What can hang from each mark:
j11: j455
j455: j272 j716 j925
j272: j328 j455 j925
j716: j11 j272 j455 j925
j925: j11 j272 j328 j716
j328: j11 j272 j925

Every row comes from one small tree of marks. The marks that hang from a mark follow it in brackets, in the order of their numbers. Every link used is in the known rows. Which tree was each row made from?
Known rows:
j716[j11[j455] j272 j925[j328]]: [-4.87 -0.90 -4.46 -0.58  3.87 -0.86 -5.70  3.15  4.20 -2.82 -2.76 -5.54
  5.33 -1.44 -0.50 -1.69  5.00 -0.51  3.88 -0.74  1.30 -1.84 -1.00  2.82
  2.85 -2.25 -0.49 -0.78]
j11[j455[j925[j716]]]: [-3.63 -0.43  1.36 -2.12  0.23 -0.56 -1.27 -0.50  0.99 -2.47  1.95 -3.08
  1.97 -1.52 -0.73  0.85 -0.59 -0.81 -2.57  3.62 -0.64 -0.76 -2.28 -0.54
  2.77  1.94 -1.05  0.13]
j272[j328[j925[j716[j11]]] j455]: [-1.93  1.50 -0.30  2.13 -0.72 -0.63 -1.25 -2.39  0.38 -1.32 -2.62 -1.08
  2.04 -0.37 -1.28  4.60 -0.53 -2.65 -1.42 -1.54  0.16 -1.98 -1.51  2.61
  0.42  0.75  0.25 -4.01]
j716[j11[j455[j272 j925[j328]]]]: [-3.92  0.90  0.32 -1.42  1.38 -0.05 -0.75  1.23  3.43 -3.95  0.78 -2.69
  5.97 -3.29 -2.28 -1.40  2.53  2.40 -1.79  0.85  0.37  0.88 -3.53  1.17
  2.82  0.43  0.28 -0.99]
j925[j11[j455[j716]] j272[j328]]: [-0.98  1.39  3.70 -0.73 -1.87  4.73 -1.54  2.59  3.42 -1.99  1.04 -0.82
 -3.77  0.01 -2.43  3.91 -1.57  2.31 -2.14  0.96 -0.77  0.53 -1.02  3.00
  1.60  4.61 -3.75 -0.20]
j328[j272]: [ 2.07  2.17 -1.50 -0.36 -0.05 -2.17  0.82  1.55  0.57 -3.96 -1.89 -0.92
  2.80 -1.86  0.81 -0.41 -2.42 -0.82 -2.61 -0.24  1.44 -0.74 -0.55  1.33
  3.18  0.40 -5.18  1.17]
j455[j716[j11 j925]]: [ 1.31  2.64  0.57 -0.23  3.01  0.41 -0.16  4.97  1.48 -6.00 -2.47 -4.45
  5.98  0.89  1.51 -2.74  1.35  0.89  0.91  1.01  1.54  0.34  2.14  0.48
  2.01 -3.63 -4.32 -1.59]
j272[j328[j11]]: [ 2.27  0.01 -0.06  2.11 -2.15 -1.93  0.45  0.26  0.82  0.62 -0.17  1.86
  1.35  0.46  0.92  1.38 -2.11  1.09 -2.98  2.01  1.01 -1.17 -0.67  2.21
  4.21 -2.42 -5.39 -0.90]
j272[j328 j455[j716[j11] j925]]: [ 0.32  1.79  1.92  1.35  0.69 -0.48  0.35  0.12  1.74 -3.46 -2.02 -1.15
  2.47 -1.29 -2.43  0.57  2.24  1.47 -2.83  1.77 -0.14 -2.24  0.06  4.54
  2.69 -0.56  0.37 -2.47]
j272[j328[j11] j455 j925]: [ 0.53 -2.16 -2.37  3.73 -2.14 -0.23 -1.98 -3.07  1.48  3.32 -1.29  1.99
 -2.64 -0.89 -0.06  4.63  1.98 -0.78 -1.76  1.14 -1.71 -3.37  1.56  5.01
  1.04 -1.08  0.65 -2.77]
j716[j11]: [ 2.06  2.18  0.49  0.98  1.08 -3.40  1.29  3.67 -0.18 -4.15  0.43 -0.49
  8.47  0.01  2.17 -2.31 -0.09  0.06 -2.35 -0.43  2.54  0.33  0.12 -0.37
  4.35 -4.46 -3.22 -2.01]
j11[j455[j716 j925]]: [-0.35  1.13  2.37 -2.53  0.99  1.19 -0.11  0.18  1.97 -3.96  0.94 -2.62
  2.17 -1.46 -0.77 -0.78  2.24  1.00 -3.05  5.08 -0.89  0.41  0.88 -0.14
  3.66  1.52 -1.01  2.29]
j272[j328 j925[j716]]: [ 0.74  1.21 -0.52  2.85 -0.91 -2.02 -1.82  0.56 -0.70 -0.58 -0.53 -2.29
 -0.85  0.09  0.22  3.68 -1.99 -2.28 -0.79 -1.63 -0.75 -2.23 -2.94  1.86
  2.38  0.64 -3.25 -3.06]
j11[j455[j272 j716]]: [ 1.12  3.59  2.31 -2.58  2.64  3.75 -0.25  1.45  1.71 -4.57  2.61 -3.41
  0.84 -2.62 -1.43 -0.13  2.15  2.82 -2.19  0.51 -1.10  1.92  2.47  0.62
  2.05  2.92 -2.58  2.44]
j272[j925[j11]]: [ 0.51 -0.88 -0.55 -0.78 -2.02 -1.45 -0.02  0.03 -0.10 -2.31 -0.66 -0.59
  0.10  0.45  1.70  0.91 -0.72 -1.38 -0.21  1.64 -0.78 -0.42 -0.09 -0.12
  3.04 -1.65 -3.25 -2.30]
j11[j455]: [-0.08  0.21 -0.04 -0.21  0.85 -1.13 -0.47  0.44  0.49 -1.43  3.60 -1.01
  1.52 -1.67  1.09 -0.12  1.72 -0.50 -3.32  2.52  0.55 -0.74  1.14 -0.81
  3.73 -0.39 -0.34  1.72]
j716[j925[j328]]: [-1.57 -1.24 -3.79  0.54  0.54 -3.46 -0.68  1.03  2.70 -3.73 -1.53 -4.05
  1.92 -1.47  0.83 -2.08  0.29 -1.78  2.03  3.44  0.42 -3.41 -3.40  0.41
  1.73 -2.25 -3.40  0.04]
j328[j11 j925[j272[j455] j716]]: [-2.69 -0.39  0.28 -1.10 -3.48  3.84 -1.57 -2.63  4.07 -0.61 -3.69 -0.13
  3.16  0.05 -0.27  5.56 -4.20 -2.41  0.73  0.24 -2.24  0.41 -1.44  2.03
 -2.95  3.61 -4.64 -2.61]
j11[j455[j272 j925]]: [-3.41 -0.51  0.30 -2.84  0.77  0.55  0.12 -1.74  1.93 -3.09  1.90 -3.31
  0.75 -3.04 -1.25 -0.84  1.75  2.91 -2.18  2.34 -1.23 -0.37 -1.61  0.62
  2.78  1.97 -0.03  0.16]
j455[j716 j925[j272 j328[j11]]]: [ 0.49  1.30  2.28 -2.22 -2.62  1.93  0.09  1.82  6.68 -4.55 -3.75 -1.18
  5.66 -1.43 -2.22 -0.16 -2.60  1.38 -0.05  4.32 -2.14  1.00 -4.56  2.61
  1.05  2.80 -7.53  1.08]
j716[j11 j455[j272]]: [-2.12  1.67  0.29  0.16  1.89  0.56  1.57  3.75  2.25 -3.94  2.21 -1.42
  3.91  0.10  2.20 -1.97  0.20  3.72  1.07  0.06  0.86  0.20  1.18  3.99
  1.97 -2.32 -0.60 -1.04]
j272[j328 j455]: [ 1.27 -0.10 -1.22  3.03 -0.25 -3.09  0.29 -1.72  0.06 -0.60  1.14  0.09
 -1.88 -1.99 -0.55  1.81  0.99 -0.80 -3.11  0.83  0.03 -4.53 -0.02  3.64
  2.67 -0.75  0.29 -1.16]
j272[j455]: [ 1.31  0.02 -1.12  0.59  0.44 -2.86  0.81 -1.23  0.33 -2.55  1.71 -0.35
  1.61 -2.37  0.75 -0.15  1.10 -1.69 -2.21  1.83 -0.36 -3.19  1.54  1.53
  1.91 -1.44 -0.24 -0.27]
j455[j272]: [ 1.72  2.19 -0.11 -1.38  0.85 -1.37  1.83  0.77  0.36 -4.66  1.35 -2.70
  2.94 -2.22  0.56 -1.90 -1.08  2.08 -0.90 -1.13 -0.08 -0.11 -0.97  0.51
  2.75 -0.26 -4.84 -0.70]
j925[j328[j11 j272[j455]] j716]: [-1.44  1.43 -1.17 -0.84 -1.29  1.41 -2.75  0.26  3.99 -2.08 -2.73  0.02
  2.34 -3.40 -2.94  4.34 -4.08 -3.15 -1.19  0.93 -0.55 -0.66 -2.85  4.39
 -1.32  3.92 -6.44  1.27]

Write each row's tree:
[-3.86  1.31  2.84 -4.39  0.02  3.64 -1.61  0.98  0.43 -3.60  3.19 -3.19
 -1.47 -1.21 -1.93  2.98 -3.09  1.25 -1.04  0.21 -0.82  1.70 -1.21  0.56
  0.86  3.91 -4.81 -1.11]
j925[j11[j455[j272]] j716]
[-3.80  0.14  0.64 -3.89 -0.09  0.89 -2.14  2.55  1.65 -3.80 -0.09 -2.62
 -0.59  1.99  1.28  1.35 -4.19 -0.33  4.29  1.23 -0.78 -0.87 -0.09  4.40
  2.57  1.07 -6.09 -0.44]
j925[j11 j716[j272 j455]]
[ 1.44  2.09  2.93 -2.05 -0.87  0.66  1.47  2.27  3.64 -6.12 -2.41 -3.00
  4.46 -0.84 -0.61 -1.54 -2.04  1.46 -0.66  2.29 -1.52  0.06 -2.63  1.29
  2.05  2.26 -5.49 -0.21]
j455[j716 j925[j272]]
[-4.74 -3.69 -4.60  1.02  0.70  0.45 -3.67  0.79  4.31  1.42 -3.28 -2.74
 -3.60  2.57  2.64  0.35  0.64  2.40  6.20  2.89 -0.39 -4.59  1.58  8.03
  2.50 -2.73 -2.52 -0.62]
j716[j272[j328[j11]] j455 j925]
[ 1.47  1.46  0.82 -0.07 -1.73  3.14 -1.05  1.38  6.81 -2.49 -1.53  0.57
  3.13 -2.77 -2.41  2.39 -0.88 -0.46 -0.12  2.12 -2.33 -0.45 -1.30  4.60
 -1.60  3.20 -5.23  1.48]
j925[j272[j455[j716]] j328[j11]]
[-1.26  1.07  0.06 -1.50 -2.39  0.56  1.27 -2.90  0.82 -2.97 -2.66 -1.71
 -1.69 -0.36 -1.20  2.03 -2.34  2.05 -0.29 -0.72 -0.55  0.28 -3.03  1.42
  2.51  1.92 -4.38 -2.84]
j455[j272[j328[j925[j11]]]]
[-0.56 -0.53 -0.81 -0.20 -1.21 -0.28 -1.47  0.25  3.81 -0.18  1.58  1.09
  3.19 -2.21 -0.52  1.08  0.52 -0.87 -2.39  4.58 -0.05  0.20 -1.26  0.68
  2.80 -0.06 -3.45  2.90]
j925[j328[j11[j455]]]
[-0.40  1.11  0.09 -2.45  0.11  0.96 -0.40  2.48  3.17 -6.14 -2.67 -4.10
  0.45 -0.17 -0.79 -1.08 -0.60 -0.32  2.32  4.61 -0.44 -0.34 -1.12  0.73
  1.40 -0.19 -6.57  0.63]
j455[j716[j925[j11 j328]]]
[-1.93  1.32  1.78 -1.39  0.13 -2.63  0.30  2.24  0.34 -5.18 -1.19 -2.99
  8.12 -0.04  0.20 -1.22 -2.85 -0.43 -1.38  1.01  0.90 -0.03 -3.83 -0.09
  3.19 -1.61 -4.24 -3.46]
j455[j925[j716[j11]]]
[ 0.62  2.47  0.01 -1.46 -0.49  3.48 -2.24  1.76  5.11 -2.17 -2.04  0.41
  2.54 -2.78 -2.56  2.24 -0.39 -0.33 -2.78  3.30 -0.04  2.08  0.03  2.87
  1.63  3.68 -5.64  4.98]
j925[j328[j11[j455[j716]] j272]]
[-3.20  0.57  2.72 -3.19 -0.70  1.72 -1.84  1.32  0.01 -2.74  2.96 -1.79
 -0.56 -0.13 -0.75  3.04 -3.05 -1.24 -2.00  2.37  0.02  0.87 -0.85 -0.63
  2.05  2.22 -4.25 -0.42]
j925[j11[j455] j716]
[-1.42 -1.15 -1.99 -2.50  0.20  0.09 -4.03 -0.19  1.10 -1.35 -1.56 -2.14
 -0.14 -0.30  0.67  1.30  2.60 -0.91  1.96 -0.68 -1.27 -0.51  1.56  1.93
  4.27  0.08 -2.01 -0.99]
j716[j272[j925[j11[j455]]]]
[ 2.38  4.78  1.64 -1.13 -0.10  2.17  1.52 -1.22  1.50 -4.94 -3.14 -3.37
  0.38 -0.76 -1.71  1.17 -0.59  2.44 -0.50 -1.30 -1.19  1.47 -0.77  1.62
  2.06  3.04 -5.30 -0.43]
j455[j272[j328[j925]] j716]
[-1.83 -1.27 -0.68 -1.55 -2.43  2.05 -0.89 -3.59  2.58  0.95 -1.54  1.22
  3.10  0.44  1.49  2.77  0.61 -1.00 -2.10  4.27 -0.26  1.78  1.79 -1.26
  2.03  0.07 -1.77  0.95]
j328[j11[j455] j925]
[ 1.64  0.38 -4.06 -0.32  0.61 -3.81 -2.89  0.46  2.32 -2.84 -3.31 -2.81
  4.13 -1.96  0.49 -0.75  1.97 -2.68  3.05 -1.66 -1.31 -1.96 -2.08  2.26
  4.25 -0.71 -3.99 -0.02]
j716[j272[j925[j328]]]
[-1.37  0.96 -1.44 -0.10  2.61 -1.75 -1.35  4.34  2.40 -3.17 -0.37 -1.55
  6.00  1.36  3.29 -2.48  1.39  1.34  3.39 -0.58  1.30 -1.16  2.32  4.97
  4.59 -3.79 -1.53 -0.41]
j716[j11 j272 j455]
[-2.46 -1.41  0.12 -2.94 -3.10 -3.37  1.22 -0.92  2.65 -4.79 -1.73 -0.98
  2.64 -1.61 -1.45 -1.35 -2.26 -0.61 -0.71  5.90 -0.59 -1.09 -5.90  0.31
  4.12 -0.22 -4.75 -0.52]
j455[j925[j11 j328]]
[-0.65  1.81  2.21 -3.00 -0.62  2.05 -0.93  1.57  3.21 -4.36  1.41 -0.91
  0.08 -1.87 -2.52  1.19  0.50 -0.53 -1.81  4.96 -0.61  1.39 -0.84  0.26
  2.93  2.63 -4.08  3.22]
j925[j11[j455[j716]] j328]
[-1.55  0.97 -1.54  2.06  1.97 -2.11 -1.84  3.85  2.12 -1.44 -0.84 -1.01
  2.95  1.68  2.06 -0.79  1.28  2.12  2.59 -1.47  1.51 -2.43  0.91  6.85
  5.23 -3.23 -0.99 -1.24]
j716[j11 j272[j328] j455]
[ 0.76  1.28 -1.95 -0.25  2.95 -2.71 -2.20  1.75  0.95 -3.58 -1.80 -1.69
  7.52 -1.51  0.62 -1.43  3.07 -0.48  0.76 -3.39  1.00 -1.76  2.49  3.85
  3.62 -3.26 -1.12 -2.47]
j716[j11 j272[j455]]
[ 0.63  0.55 -0.95 -0.26  2.28  0.72 -0.48  0.14  1.71 -4.24 -1.09 -3.87
 -0.16 -1.39  0.21 -0.59  2.56 -0.77  0.73  3.13 -1.07 -3.00  3.46  2.41
 -0.11 -0.90 -0.98 -0.09]
j272[j455[j716[j925]]]
[-3.83  1.44  0.06 -2.19 -0.65  1.84  0.59 -1.50  2.02 -3.74 -0.97 -3.34
  0.73  0.41  1.34  2.09 -3.31 -0.67  2.63  1.10 -1.63  0.30 -1.53  1.41
 -0.24  2.92 -2.89 -0.39]
j328[j925[j716[j455[j272]]]]
[-2.91 -0.32  0.21  1.05 -3.33  1.57 -0.62 -1.96  2.46  1.27 -2.18  0.74
 -0.82  2.58  1.28  4.82 -4.11 -0.65  0.57  3.19 -0.62 -0.55 -1.34  3.37
  1.20  0.94 -3.91 -0.82]
j272[j328[j11 j925[j716[j455]]]]
[ 0.44 -0.85 -0.64  1.65 -2.84 -1.82 -0.65 -0.53 -0.28 -0.26 -1.02  0.07
 -3.23  0.77  0.36  2.80 -0.86 -0.51 -0.98  0.80 -0.37 -1.80 -1.71  1.95
  3.78 -0.90 -2.60 -3.23]
j272[j328 j925[j11]]
[ 1.33  3.16  2.62 -3.92  1.00  1.22  2.27  0.39  2.08 -7.53 -1.68 -4.47
  3.71 -2.01 -1.50 -2.72 -0.61  3.78 -0.65  1.66 -1.81  1.17 -1.36  1.21
  2.81  1.84 -5.52 -0.12]
j455[j272 j716 j925]
[-1.00 -0.42 -0.85 -2.67  1.97  4.00 -4.10  1.48  3.65 -1.14 -2.16 -2.96
  1.78  0.30  0.54  0.22  2.57  1.61  1.54  2.76 -0.62  0.57  4.56  2.52
  2.22 -0.60 -4.52  1.62]
j328[j11[j455[j716[j272 j925]]]]
[-0.19 -0.65 -1.52 -0.55 -2.60 -2.14 -0.70  0.09  1.91 -2.74 -1.15 -0.49
  0.74 -1.04  0.00  1.08 -0.49 -2.60  0.57  2.44 -1.10 -0.74 -3.19  0.38
  2.73 -0.48 -3.60 -1.01]
j272[j925[j11 j328]]
[-6.79 -2.87 -1.97 -2.47  0.31  2.76  0.12  0.99  3.16 -3.38  0.37 -4.32
 -5.53  1.11  2.01 -0.81 -1.08  3.61  5.17  4.34 -0.95 -2.37  0.55  4.50
 -0.31 -0.85 -1.68 -1.37]
j716[j455[j272] j925[j11]]
[-2.71 -1.12 -0.27 -1.92 -3.87  1.72  0.49 -3.28  3.17 -2.74 -3.23 -0.27
  0.04 -0.41 -0.24  3.41 -2.08 -1.87  0.58  1.12 -1.74 -0.76 -1.52  1.20
 -0.90  2.65 -1.84 -2.72]
j328[j925[j11 j272[j455]]]
[-2.28  2.12  1.62  0.59  1.33 -0.42 -0.14  4.84  1.01 -3.55  2.24 -1.65
  4.99  1.50  2.46  0.13 -2.77 -0.44  0.69  0.91  1.15 -0.25 -0.14  2.61
  1.62 -1.84 -2.62 -1.13]
j925[j716[j11 j455]]
